Known rows, with every step that occurs:
dimem > liluk: [ -6  15   7  -4   8   7   1 -15   8  -5 -11  11  28  -6   2  12  10 -25
 -11   4  -7   0  -1  23]
liluk > dimem: [ -9  -5  27   4   1  -7   0  19   9   6  -6 -12  33   2  -3   3  -5 -32
 -12  -9  21  -7  -8   8]
suvip > guni > liluk > dimem > tapama: [  0   6  -6  15 -10  23  -6   4  12 -11  -3  24  84   4  -2  -7  14 -50
 -44   7  27 -10  -9  48]
liluk > vemu > pela > suvip > tola: [  8   3  23  -1 -52  18   8  10   3  19   8  -7  33  17  24  -8  -3   7
  29   2  39  32  -7  38]
dimem > liluk > vemu: [ -6  16  13  -4  -7   7  10  -2   6 -18 -41  13  32   2   9   6  -1 -20
  -5  10  11   6  -5  39]
dimem > tapama: [  5  -1 -14   3  -8   9   8   7 -20  -9  11  26  -8  -1  -9  -4  15  11
  -7  -6  20   1  -1  19]
pela > suvip > guni > liluk > dimem: [-11   9  31  10 -14  23  -6  -2  28  16   8   9 100   5  16  -7  -5 -57
 -15   1  16  -5  -8  12]
guni > liluk > vemu: [ -1  12  -1   5 -21   0   2  -1  14 -19 -16  14  22  11  10  -2  -9 -13
 -11  18  -9   6  -1  40]
liluk > pela > suvip > guni: [  9   4  -8   5 -19  19  15 -10  -4  18  17  12  53  -4  16 -16  -6  17
  18  -1   8  10   7   4]
pela > liluk > vemu: [ 18 -14  22   1  -3  -4   3   6   2  -4 -18  -4  45  10  10  -3  -8  21
  -8   6  11  11  -2  -2]
vemu > pela: [  3  -1 -17  13  -2  -2   1  -4  10  15   3   9   8  10   8   5   1   0
  10  10  14  25  -1  19]
pela > suvip: [ -7   5  25  -1  -8   7   8   1  -1  20  23   6  11   2   8  -3  -5   5
  23 -12   8   5   2 -11]
guni > liluk > dimem: [ -8   8  15   8  -2  -3  -6   1  26   3  -2  -1  41   5   0   6  -1 -48
 -29   4  -5  -6  -8  35]
liluk > tapama: [ 12  -3 -24  -6   2  10  10  -3 -20  -3  -7  20  13   0  -9   1   3  16
  10  -3  13  -8  -1  23]
vemu > pela > liluk: [ 20 -15  -8  15  13  -5  -1 -18  13  29   5   0  48   9  13   5   4  14
  -8  11   6  26  -1   3]
tola > liluk: [-10   7  -9   3   6   2  10 -15  10 -26   6   0  10  -3  -3  10   6 -13
 -13   7 -19  -3  -2  18]
pela > suvip > tola > liluk > vemu: [ -6  12  35 -14 -46  19  15  10   3 -18  16 -11  29   7  12  -1   4  -9
   7  -1   8   8  -7  37]
pela > suvip > guni > liluk > vemu: [  0  14  17  10 -29  25   1 -10  14  -4  -6  21  74  10  24 -15 -12 -22
  -1  15  10  11  -2  22]
suvip > pela > liluk > vemu: [ 13 -21   6  10  -2 -16   3  -8 -11   0  -7  13  82  14  11  -5 -11  21
   2  11  28  29  -9   7]
pela > suvip > guni: [ -2   3  17   3 -13  25   0 -10   2  15  11   7  57   0  14 -13  -6  -2
  12  -3  19   3   0 -21]
pela > liluk: [ 14 -13   7   1  14  -3  -4  -7   2  11   7  -7  34   2   3   2   3  13
 -17   2  -7   4   0 -19]
tola > liluk > tapama: [  1   5 -30  -5  10  11  19 -14 -10 -24  -2  25  22  -2 -11  13  10   7
  -1   6   4  -8  -2  44]
pela > liluk > tapama: [ 27 -15 -11  -4  19   8   5 -11 -15   9   1  16  43   2  -3   2   7  29
  -5  -3  11  -1   0   9]
tola > liluk > dimem > tapama: [-12   1   7   8   4   4  16  13   2 -25  11  12  41   1 -11  10  18 -32
 -30  -8  24  -8 -10  49]
guni > liluk > vemu > pela: [  5  10 -13  19 -17   0   5  -4  25  -3 -16  17  26  19  18   3 -11 -10
  -1  26   6  29  -3  59]

Rows:
[  4   6   4   2 -17   3  25  -2  -6  22  25  12   7  -1  10  -7  -8  25
  28 -12  -2  11   7  17]  liluk > pela > suvip
[ 31 -16 -26  10  18   9   8 -21  -5  19  -1  22  53  12   4   6   4  29
   3   6  23  21  -2  25]  vemu > pela > liluk > tapama
[ -9   9   5  19 -22  25  18 -12  19  -6  -7  20  86  13  27  -3 -10  -5
  14  17  33  30  -5  35]  tola > liluk > vemu > pela > suvip > guni
[  6  10 -33 -11 -29   9  14  -4   4 -23  17 -15  13  -9  -1   4  19   1
 -20   7 -24  -1   1  57]  suvip > tola > liluk > pela
[ -4  11   2   0 -31  20   9 -13  17   9  37 -10  31   7  15   8  15  -7
   7   2   8  22  -5  40]  vemu > pela > suvip > tola > liluk
[ -2  -4  12   5  -2   4   6  26  -8  -5   4  12  30   5  -9   0   7 -21
 -19 -16  40  -4  -9  27]  liluk > dimem > tapama
[ 11  18  -6  -8 -46  20   7  -6   8  14  39   0  18   1  14  -9  11  -1
   0   1 -23   9   4  49]  guni > liluk > pela > suvip > tola
[  7   9 -27  26 -24  16  -4 -16  28  -9 -35  23  67  16  24  -8  -8 -23
 -12  35  18  26  -5  48]  suvip > guni > liluk > vemu > pela
[ 13   7   4 -14 -44  17  15   6  -9  16  36 -11  12  -2  12 -11   7  16
  17 -12   2   7   4  30]  liluk > pela > suvip > tola
[  3   3  12  17 -27  24  11   0   8  19 -17  18  69  16  31 -14 -17  -1
  30  11  47  32  -3  12]  liluk > vemu > pela > suvip > guni
[ 11  12 -45  13 -10  18   0 -17  15 -11  -4  17  55  -4   7 -11   3  -6
 -23  21 -25   5   6  42]  suvip > guni > liluk > pela
[  1   3  25  13 -26   3  16  11   7  22  -1  16  25  19  25  -2 -16  13
  38   4  37  35  -2  23]  liluk > vemu > pela > suvip
[ -6  10  18  14 -17  30   2   5  10   6  22  31  96   7  10 -11   7 -43
 -24  -5  34  -4  -8  35]  pela > suvip > guni > liluk > dimem > tapama
[ -5   4   3  12  -7  14 -14  -3  34  -2 -15   3  97   2   8  -4   2 -60
 -38  10   8 -11  -8  21]  suvip > guni > liluk > dimem
[ -2  16   3   7 -17  28  -3 -25  18  11  15  16  68   2  16 -11  -1 -25
  -4   8  -5   1   0   2]  pela > suvip > guni > liluk
[ -3   1  12  12 -10   8  10  -9   9  33  23  14  21  11  19   1  -7   9
  32  -2  21  29   1   7]  vemu > pela > suvip
[ -1   9  -9 -13 -21  15   0  -8  10 -26  11 -20  11  -4  -4   6  22 -14
 -22   4 -16  -5  -5  34]  suvip > tola > liluk
[  2  21  27  -5 -46  27  12  -6  10  15  -8   1  53  11  25   3   7 -20
  15   7  28  32  -7  59]  dimem > liluk > vemu > pela > suvip > tola
[  9 -19  22  18  16 -10  -3   1  24  30  -3 -10  80  14  12   9  -3 -11
 -17   0  28  20  -8  14]  vemu > pela > liluk > dimem
[  0  16 -18  -1  -1   3  17 -15   5  -8 -11  11  23  -8   3   7   9  -4
  -8   5 -16   4   5  46]  dimem > liluk > pela
[  5   0  -1  15 -16  -2  10   3   7   3 -24  12  13  16  15   1 -12  10
  14  15  31  30  -4  33]  liluk > vemu > pela
[-11  10  17  15 -18   8  27  -6  15  -2   6  19  34  17  24   8 -10   9
  26   9  20  32  -4  42]  tola > liluk > vemu > pela > suvip
[  1  14 -12  23 -17  28  -4 -27  29  24  17  24  74  11  26  -6   0 -20
   5  18   9  22  -2  20]  vemu > pela > suvip > guni > liluk
[ -9  17  26   9 -15  13  18  -8  12  13 -13  26  54  13  26   8  -7 -11
  29   9  35  33  -3  45]  dimem > liluk > vemu > pela > suvip
[ -7  13  -6   4 -10   4  32  -6   1   0  33  15  19  -2   9   4   0  18
  12  -5 -19   8   7  38]  tola > liluk > pela > suvip
[ -4   7   1   8 -10   6   1   9  10  -7  12  23  40   7  -6   1  16 -37
 -35  -2  19  -5  -8  55]  guni > liluk > dimem > tapama
[ -5  17  19  14 -19  29  13 -24  16  12 -27  29  97   9  30  -2  -5 -24
  14  17  43  30  -5  31]  dimem > liluk > vemu > pela > suvip > guni
